In the rows, zero is written as 128.
Known rows, with every step that occurs:
katidir, turuz, fefif: [150  74 150 137 101 108 109 131 156 146 148 146 127 152 134 139 152 134
 144 142 135  88 152 135 150 139 164 124 116 137 142  98 121 130 101 152
 162 138 179 167  98]
kipo, gapalu, pigomuf, katidir, turuz: [128  84 159  66 100 182 106 177 186  69 134 171 161 119 139 140 120  87
  94 121 109 134  75 140 132 129  92 147 124 115 167 137 151 114  80 161
 153  90  76 164 141]
nevod, kuri, fefif, pigomuf, katidir, kipo: [134 154 137 193 190 172 185 201 183  95 114 117 159 162 110  97 190 109
 161 180 185 150  72  93 106  79  92  72  96 175 231  91 151 156 161 136
 134 167 150 141 133]
fefif, kipo, gapalu, turuz: [124 115 115 128  94 113 136  93 112 131 119 108 125 102 164 108 114 116
 158 112 125 142 124 136 113 154 155 143 126 133 131 131 119 140 155 127
 130 105  67 135 169]
kuri, fefif, pigomuf, gapalu, turuz: [123 162 104 152 162 145 170 149 120 112 135 102 137 135 114 115 188  85
 155 129 148 159  69 120 133 112  97 101  88 142 181 107 145 144 133 115
 139 154 100 161 164]
teve, zama, fopo, kipo, gapalu, turuz: [156 117 134  64  58  66 153 113  90 175 111 112 139  93 111 107 129 142
 145  95  96 177 134 160 136 178 132 103 173 149  67 182 105 146 118 138
 106 130  31  74 126]
fefif, pigomuf, katidir, kipo, gapalu: [111 134 121 141 118 182 110 176 176  85 126 137 133 118 116 120 118 127
 115 157 127 145  60 107 126  88 107 160 105 163 201 120 156 115 131 119
 120 122  87 126 129]
teve, zama, kigo: [155 196 205 139 159  39 218 117 165 237  47 109  86  79 100  50 133 199
 131 134 161 154 182 138 145 137 123  66 138 139  55  93  46  98 157 216
 101 117 229  94  81]
zama, fopo, turuz, fefif, pigomuf, gapalu: [140 139  99 159 102 162  70 133  86 121 165 110 143 158  52 159 124 114
 124 133 100 120  80 127 142 135 104 124 101 152 137 161 147 138 102  79
 124 171  98 130  95]
pigomuf, gapalu, turuz, fefif: [138  69 116 140 130 130 101  95 143 128 139 123 123 137 153 175 135  98
 145 115 102 145 119 143 158 160 135 133 113 125 135 136 115 132  83 126
 148 126 115 172 126]
kuri, fefif: [167 134 163 199 179  98 206 129 149 167 116 117 111 153 117  81 191 150
 154 130 176 104 168 126 129  87 155  59 148 152 123  88 111 155 161 144
 133 126 210 145 107]
gapalu, turuz, fefif, kipo, fopo: [127  97 117 119  94 112 115  89 100 123 109 121 144 140 188 168 114 105
 129 119 107 125 137 145 124 170 157 184 108 107 140 112 118 129 118  93
 140 154 125 139 180]
fefif, turuz, gapalu, pigomuf, katidir: [129 116 105  97 119 195  94 136 112  90 115 117 160 132 133 144 106 134
 106 127 126 139 101 129 140 145  80 150  95  98 116 136 118 129 130 139
 113 109  70 147 161]
zama, fopo, pigomuf: [152 143 115 146 150  96 118 158 141 163 101 128 118 153  69  90 148 149
 111  83 108  71 177 141 123 103 128  59 158 147  58 118  94 132 149 146
 145 151 181 102  61]
turuz, gapalu, pigomuf, katidir: [130 112 153  92 123 189 121 137 156 104 108 157 140 130 132 143  97 137
  88 104 129 133 120 126 135 137  89 141 133 101 117 137 130 118 111 153
 131  95 105 136 138]
teve, zama, fopo, pigomuf, gapalu: [138 200 136 121 166  47 109 174 133 162 105 127 106 116  61  96 152 151
 123 115 103 134 120 137 146 109  93  79 155 158  51 143  99 116 107 162
 121 144 128 107  61]
turuz, gapalu: [138 124 142 142 129  99 152  96 133 165 135 137  96 121 137 105 111 172
 153 114 149 113 190 121 129 124 169 110 143 125 103 118 116 123 151 144
 118 102 150 121 103]
katidir, kipo, gapalu: [114 102 138 121 135 107 132 123 169 130 149 141  99 100 139 104 133 133
 158 127 127 115 144 134 124 104 184 130 164 163 153 121 138 121 131 132
 124  97 130 109  92]
kigo, zama, teve: [135 149 183 116 187  49 165  94 165 241  79 118  72  69 109  58 113 175
  90 134 230 145 177  97 152 118 166  61 150 139  46 106  56 104 131 177
 109 122 239 130  66]
fefif, pigomuf, katidir: [147 150 134 208 143 171 154 157 183 143  77 117 126 140 111  98 127 172
  82 142 156 119 105  98 138  87  92 107  99 139 148  85 107 134 176 150
 135 126 165 155 119]
kigo, zama, fopo, turuz: [161 134 133 125 143 103 145 116 108 192  98 101 104  88  64  96 110 148
  86 107 191 131 178 136 109 155 185  42 168 154  69 141  88 127 151 139
 128 117 182  96  61]
katidir, kipo, fopo, pigomuf, gapalu, turuz: [ 62 127  66  56 162 117  82 152 152  77 146 147 134  90 161 198 125  59
 129 119  57 165  89 152 129 131 127 146 148 105 163 153 157 104  87  96
 165 143  85  97 132]
nevod, kuri, fefif, turuz: [172 134 116 226 203  96 214 125 118 153 129  84 138 163 135  77 200 128
 211 159 186 119 173 123 109 102 132  36 109 151 148  93 102 172 191 136
 111 141 179 153 132]
kigo, zama: [150 137 151 152 178  89 172 113 166 204  85 127  76  86 116  76 122 171
  89 114 214 123 197 106 118 132 182  75 150 144  81  98  77 103 157 172
 129  98 235 126  81]
katidir, kipo: [120 116 138 141 156 101 147 129 185 158 115 120  99 104 134  92 159 167
 128 125 152  97 156 126 131 107 187  92 172 162 134  86 114 136 152 154
 147 115 186 121  65]
turuz, gapalu, pigomuf: [114 123 143  72 123 141 139 108 136 135 129 156 125 119 139 105 118 143
 117  84 131 100 167 127 121 146 124 132 149 105  95 134 127 113 132 155
 122 103 136 111 123]
gapalu, turuz, fefif, kipo, fopo, zama: [120 102 106 110 134 146 111  87  92 154 108 159 141 108 184 191  90 122
 158 131  96  97 164 119 130 177 166 216 106 107 147 104 118 122 131 114
 116 132 114 161 194]
zama, fopo: [175 125 155 160 143  90 156 138 151 175  91 109 105 134  90  67 159 167
 106  83 146  71 186 142 120 106 180  56 169 168  87  83  89 138 147 154
 136 124 184 138  49]
pigomuf, gapalu: [139 138 144 186 175  99 144 119 180 156 132 126  83 110 125 113 141 158
 126 121 133 122 140 121 141  94 151  89 150 138 124 113 114 127 129 146
 137  96 164 154  80]
pigomuf, katidir, turuz, gapalu: [146 104 156 119  98 143 109 159 158 102 139 149 134 123 132 157 100 139
 137 157 142 151 115 128 145 126 149 126 105 118 168 120 142 129 101 159
 154 109  90 167 124]
katidir, turuz, gapalu: [130 115 144  97  99  95 126 129 137 134 161 148 117 113 141 117 117 144
 162 133 146 118 162 126 130 138 183 116 125 120 147 112 140 123 120 158
 148 115 121 143 110]
turuz, fefif, kipo, gapalu, pigomuf, katidir: [131  97 149 114  82 204  68 138 134  69 125 156 163 167 132 169 105 101
  98 130  97 125  61 121 139 145  64 209  95 124 134 161 144 127  83 114
 118 120  76 148 181]
kuri, fefif, pigomuf: [145 176 135 198 164 127 202 152 131 157 113 114 124 162  95  64 191 147
 145 135 181  98 131 102 120  80 115  83 108 155 147  77 128 144 182 130
 125 156 198 138 127]
kipo, fopo: [137 126 150 160 163  81 181 105 168 165 104 144 100 114 168 110 124 155
 110 111 131  97 197 136 119  97 173 110 166 116 127  88 105 111 153 121
 134 107 205 124  99]
turuz, fefif, kipo: [146 124 141 189 111 113 112 104 125 159 119 118 108 162 127 120 137 168
 136 139 141  89 146 112 137 137 153 145 113 145 105 106 107 147 145 129
 129 144 173 144 124]
kipo, gapalu, pigomuf, fefif, turuz: [107 109 104 114 138 155 114 130  99  83 155 115 137 141 142 139 131 102
 118 137  91 137 119 145 130 101  77 165 124 109 118 143 141 116 110 132
 100 109 104 150 137]
nevod, kuri, fefif, pigomuf, gapalu, turuz: [127 157 105 175 189 137 200 146 138 113 137 107 149 144 133 106 192  69
 195 136 158 172  89 108 103 117  79  64  82 140 208 118 144 148 146 125
 137 157 105 160 168]
fefif, kipo, gapalu, pigomuf, katidir, turuz: [114 123 153  69  81 184  84 181 158  53 133 150 166 114 134 135 111  92
  96 136 112 137  36 126 124 137  92 176 107 121 170 137 166 130  92 149
 151 110  44 162 170]
kigo, zama, fopo, turuz, fefif: [169  98 133 123 116 118 101 107  87 178 120 114 120 132  65 139 105 128
  94 117 172 128 173 139 130 177 176  84 140 151  73 158  94 120 110 116
 125 144 185 104  80]
kuri, fefif, turuz: [166 140 114 205 175 108 181 132 100 154 122  77 128 155 118  83 196 148
 170 151 177 107 152 132 136  97 143  72 113 148 122  84 101 168 176 126
 117 138 177 156 131]
kuri, fefif, kipo, gapalu, turuz: [135 131 125 143 117 116 170 116  85 111 133 102 142 135 144 106 160  87
 189 131 145 154 103 141 111 135 143 127 113 143 156 128 142 159 145 112
 124 131  71 142 196]
kipo, fopo, turuz, fefif, pigomuf, gapalu: [104 139  92 160 119 155  94 103  99 110 178 142 137 138 128 203  94  99
 127 161  86 147  91 120 139 129  97 174  97 100 176 165 163 110 106  45
 122 154 118 113 149]
kipo, gapalu, turuz, fefif, pigomuf: [129  83  95 124  76 156 115 100 106 127 143 136 147 152 148 141 115  92
 155 115 105 127 119 127 131 159 103 181  73 130 154 137 131 112 124 105
 121 144  90 140 176]

Rows:
[116 106 139  94  86 159  86 110 111 101 148 155 143 155 137 133 122 107
 128 107 100  94 112 122 126 157  97 202 118 126 112 153 143 118  99 112
 111 129 105 125 165] => turuz, fefif, kipo, gapalu, pigomuf
[ 73 150 143  44  84 147  81 166  91  60 168 139 146 133 135 151 121 100
 120 149 110 146  86 127 120 133 111 189 114 101 149 135 191 119  79 158
 144 147  75 149 148] => katidir, turuz, gapalu, pigomuf, fefif, kipo
[146 101 125 159  94 113 158  96 142 161 160 150 106 117 128 134 116 165
 145 122 101 136 160 116 133 125 137 111 169 127 108 178 133 142 148 108
 117 101 111  75 123] => fopo, kipo, gapalu
[138 130  98 151 125 106 127  97  83 151 141  98 112 122 137 109 118 169
 171 137 148 117 172 122 132 133 159 122 104 119 106 117 105 134 166 127
 103 113 117 132 126] => fefif, turuz, gapalu
[133 129 142 159 114 101 116 104 116 138 123 138 118 151 162 146 119 141
 123 134 118  95 152 125 124 127 157 181 118 121 133 102 123 119 122  88
 124 150 177 133 147] => turuz, fefif, kipo, fopo
[137 121 135  20  89 140 122 149 108 142 129 162 123  94  67 111 115 113
  60  59 133 137 139 123 102 165 119 116 179 142  60 196 134 100  91 122
 108 123 103  52 111] => kigo, zama, fopo, kipo, gapalu, pigomuf
[114 117 155 130 165 141 153 133 161 127 111 132 117 144 136 123 148 133
  73 113 117 115 150 136 132  95  94 115 170 115 100 110 126 120 121 173
 140 118 194 147  89] => gapalu, pigomuf, fefif
[113 128 113  77 107 136  76 180 138  70 151 188 155 132 145 209  72  95
 126 155  83 157 112 137 135 117 104 162 100  73 167 151 164  96  81 113
 159 135  88 120 160] => kipo, fopo, pigomuf, katidir, turuz, gapalu
[113 115 123 129 116 185  87 173 162  84 113 155 150 153 140 180 118 114
  87 163 110 125  72 117 141 102 109 203  87 138 206  98 154 103  97  83
 132 167 146 133 140] => turuz, fefif, pigomuf, katidir, kipo, fopo
[151 144 108 160 148 111 158 118  57 129 157  93 131 154 120 108 163 139
 202 155 170 129 153 132 131 114 147 109  94 129 130 113 129 153 155 112
  97 137 122 140 157] => kuri, fefif, turuz, gapalu
[151 170 140 222 193 118 233 150 149 158 119 120 134 170 116  55 197 127
 184 144 191 113 155  92  95  86  99  49 101 156 177  87 125 152 197 142
 121 157 200 136 134] => nevod, kuri, fefif, pigomuf
[113 150  93 143 141 143 138 126 148 131 118 105 123 104 131 113 141 116
 124 108 127 145  85 112 131 130 107 116  98 130 157 106 122 127 144 133
 143 130 100 155 134] => fefif, pigomuf, gapalu, turuz
[158  77 104  88  57 120 138 112 103 142 134 119 139 113 110 132 126 116
 136  74  81 147 141 157 122 164 148  96 171 143  99 180 127 154 116 108
 129 128  39  84 127] => zama, fopo, kipo, gapalu, turuz
[124 113 109 143 106 133  79 103 114 112 137 106 127 135 148 169 130 108
 148 131 112 148  81 129 148 168 132 164  94 130 141 134 127 147  95 115
 143 143  79 170 156] => pigomuf, gapalu, turuz, fefif, kipo
[122 136 125   9 109 146 104 116  66 144 126 133 136  87  69 120  81 109
  81  80 168 144 158 139 100 196 148 100 161 117  62 184 125 100 110 133
 114 123 109  69 103] => kigo, zama, fopo, turuz, gapalu, pigomuf
[ 92 201  95 150 164  98  92 148 132 103 141 147 109 116 134 162 106 118
 123 135  79 134  99 114 119  96 101 154 125 103 127 148 149 111 123  86
 136 144 125 103 141] => fefif, kipo, fopo, pigomuf, gapalu
[132 147 138 172 117 100 140 108 130 143 134 123 100 116 138  88 114 156
 155 129 134 113 138 115 112 109 159 138 133 144 122 126 125 132 162 125
 113 104 116 128 133] => fefif, kipo, gapalu
[103 163 111 124  93 107 121  73  63 129 159 125 128 102 155 161  59 141
 155 151 118 152 147 128 108 152 168 158 140  85 138 168 152 135 163  69
 112 124  84  75 171] => fefif, kipo, fopo, turuz, gapalu
[165 151 125 130 168 138  98 196 152 143  62 135 117 129  49 123 107 135
  50 107 161 140 134 122 127 120 108  65 131 147  64 134  87 104 117 158
 141 140 180 113  76] => kigo, zama, fopo, pigomuf, katidir
[113 149 102 149 119 110  81 124 106 123 132 157 133 170 139 173 108 125
 128 136  83  94 142 123 130 125 101 181 108 100 104 140 129 113 125  81
 133 173 173  95 160] => turuz, fefif, kipo, fopo, pigomuf
[112 121 105 135 160 150 127 135 112 113 121  94 134 146 136 124 156 132
  90 135 114 119 132 140 138 104  83 131 132 108  96 106 118 132 137 155
 120 127 159 156 114] => gapalu, pigomuf, fefif, turuz
[ 86 159 141  94 114 151 106 131  89  86 145 128 125 141 136 141 111 129
 112 129 116 143 115 121 118 120  96 183 133 103 112 140 166 120 107 145
 115 136 103 127 145] => turuz, gapalu, pigomuf, fefif, kipo
[147  91 152 141  57 162  55 163 135  69 156 150 153 158 134 181 102 101
 145 179 111 142  55 127 150 134 122 197  71 141 189 141 159 136  69 119
 145 132  61 181 168] => pigomuf, katidir, turuz, fefif, kipo, gapalu
[124 108 152 133 157 137 133 157 201 106  99 142 122 106 161 154 123 136
  88 142 124 138 114 140 129  90 162 134 157 134 182  95 131 118 115 120
 147 114 154 135 108] => pigomuf, katidir, kipo, fopo
[129 120 128 164 144 101 168  80 133 165 130 127 119 106 157 143  98 145
 121 132 121 127 181 144 120 126 167  95 176  97 127 138 115 134 172  97
 133 103 176  97 116] => kipo, fopo, turuz
[ 90  99 126  64 134 195 107 143 168  75 114 143 172  97 152 190  99  96
  61 135  96 154  76 153 126 138 111 143 177  99 167 153 152 126 115 100
 151 110 108  95 136] => gapalu, pigomuf, katidir, kipo, fopo, turuz
[105 183 102 150 148  93 120 137 125 137 111 142 120 130 140 130 110 144
 117 127 103 101 150 118 112 106 117 139 137 103 100 124 122 117 165 103
 137 147 169  87 143] => fefif, kipo, fopo, pigomuf
[167 148 163 106  78  52 159 128 108 185 125 130 114 104  85  86 133 179
 137 113 108 146 149 138 137 134 131  99 180 167  60 177 110 137 127 135
  91 125  83  66  94] => teve, zama, fopo, kipo, gapalu
[136 115 119 191  91 134 101  77  93 153 141 101 133 151 119 156 107 157
 147 163 133 116 130 124 141 164 147 129 126 125 105 153 120 170 164 102
 131 143 144 114 137] => fopo, turuz, fefif, kipo
[ 73 152 117  94  93 168  95 103  57  86 168 114 145 134 123 176  81 116
 120 155 105 171 102 130 122 148  91 168 142  85 112 188 178 144 127 120
 118 133  73  99 160] => fopo, turuz, gapalu, pigomuf, fefif, kipo
[138  79 123 124 118 110 160  88 142 144 122 123 119 102 168 114 118 112
 154  97 120 139 161 148 124 146 158 113 143 126 129 129 107 127 144 140
 134  88 101 138 139] => kipo, gapalu, turuz
[110 121 141 113 160  91 150 128 178 138 119 140 104  96 166 120 138 143
 117 122 126 103 164 139 116  97 196 128 177 139 160  88 130 108 132 117
 139 119 183 106  86] => katidir, kipo, fopo
[ 97 111  94  50 113 203  67 160 118  62 128 115 168 116 130 154 118 123
 111 142 123 143  70 133 137 148 103 173 106 120 147 133 147 128 108 135
 120 118  51 130 149] => fefif, turuz, gapalu, pigomuf, katidir, kipo
[ 75 155 124 110 127 150 121 114  90  87 137 120 148 126 152 179  97 100
  77 148  88 156 105 145 111 120  92 166 165  78 129 157 166 133 126  96
 130 137 131 102 156] => gapalu, pigomuf, fefif, kipo, fopo, turuz
[177 166 183 134 143  35 174 136 142 209  64 103 102 109  92  39 162 192
 116 103 159 102 177 147 133 119 162  62 172 176  54  84  66 131 150 189
 112 126 178 125  50] => teve, zama, fopo
[108  97 141  48  56 153  64 146 113  73 173 166 163 146 138 144 127  79
 133 126  96  96  81 131 124 165 111 208  99 123 153 148 169 118  67 124
 140 140  77 147 167] => katidir, turuz, fefif, kipo, gapalu, pigomuf
[128 140 105  87 140 149 145 128  60 106 153 112 160 153 122 108 170 109
 164 123 153 117 129 133 125 137 102 128 102 113 116 125 141 143 138 119
 101 137 105 130 173] => kuri, fefif, turuz, gapalu, pigomuf
[132 103 115 174  69 139  88  70  75 129 175 119 137 149 127 167  86 126
 173 167 109 136 119 129 135 160 138 168 117 125 127 188 143 154 139  79
 112 123  88 107 163] => fopo, turuz, fefif, kipo, gapalu
[129 146 117 181 136 148 103 130 143 133 151 138 110 159 107 142 140 135
 127 140 117 109  97  97 152 109  97 157  82 143 152 116 137 112 109 111
 126 150 153 156 112] => turuz, fefif, pigomuf, gapalu
[130 110 118 143 154 115 142 104 163 140 117 112 107  98 151 132 140 117
 132 103 122 150 123 140 142 141 150  93 140 126 132 119 109 136 126 149
 154 100 110 161 113] => pigomuf, gapalu, turuz
[152  51 122 144 113 123 133  83 137 162 106 120 130 149 160 146 139 124
 138 106 127 114 169 145 149 169 150 120 121 123 111 109  89 140 126 143
 148 131 159 155 128] => gapalu, turuz, fefif
[131 135 112 110 168 140 178 128  78 105 156 118 170 161 138 100 173  89
 204 133 160 129 152 123  99 144  88  93 101 113 147 135 140 146 151 131
  96 141 109 127 175] => nevod, kuri, fefif, turuz, gapalu, pigomuf
[120 180 119 185 161 127 139 140 164 145 131 122  98 117 106  93 141 156
 115 128 138 117 102  93 132  88 109 115 109 144 150 102 129 117 152 131
 130 125 150 145 100] => fefif, pigomuf, gapalu
[ 98 106 144  42 119 196  91 161 167  74 120 152 148 113 132 151 114 123
  95 117 123 140  85 130 134 139 115 158 143 123 150 138 156 119  92 153
 137 111  80 118 127] => turuz, gapalu, pigomuf, katidir, kipo
[ 76 103  94  71 136 161  83 153 109  53 167 112 141 124 140 150 144  85
 124 152  85 144  86 148 126 104  99 185 134 133 152 141 165 114  90 129
 109 122  84 133 124] => katidir, kipo, gapalu, pigomuf, fefif, turuz
[ 70 166 141  61 118 138 111 129  83  71 147 151 134 132 164 166  93 103
  98 127  90 150 121 133 105 112 103 216 137  79 137 141 181  96  90 107
 110 137 104 118 169] => turuz, gapalu, pigomuf, fefif, kipo, fopo
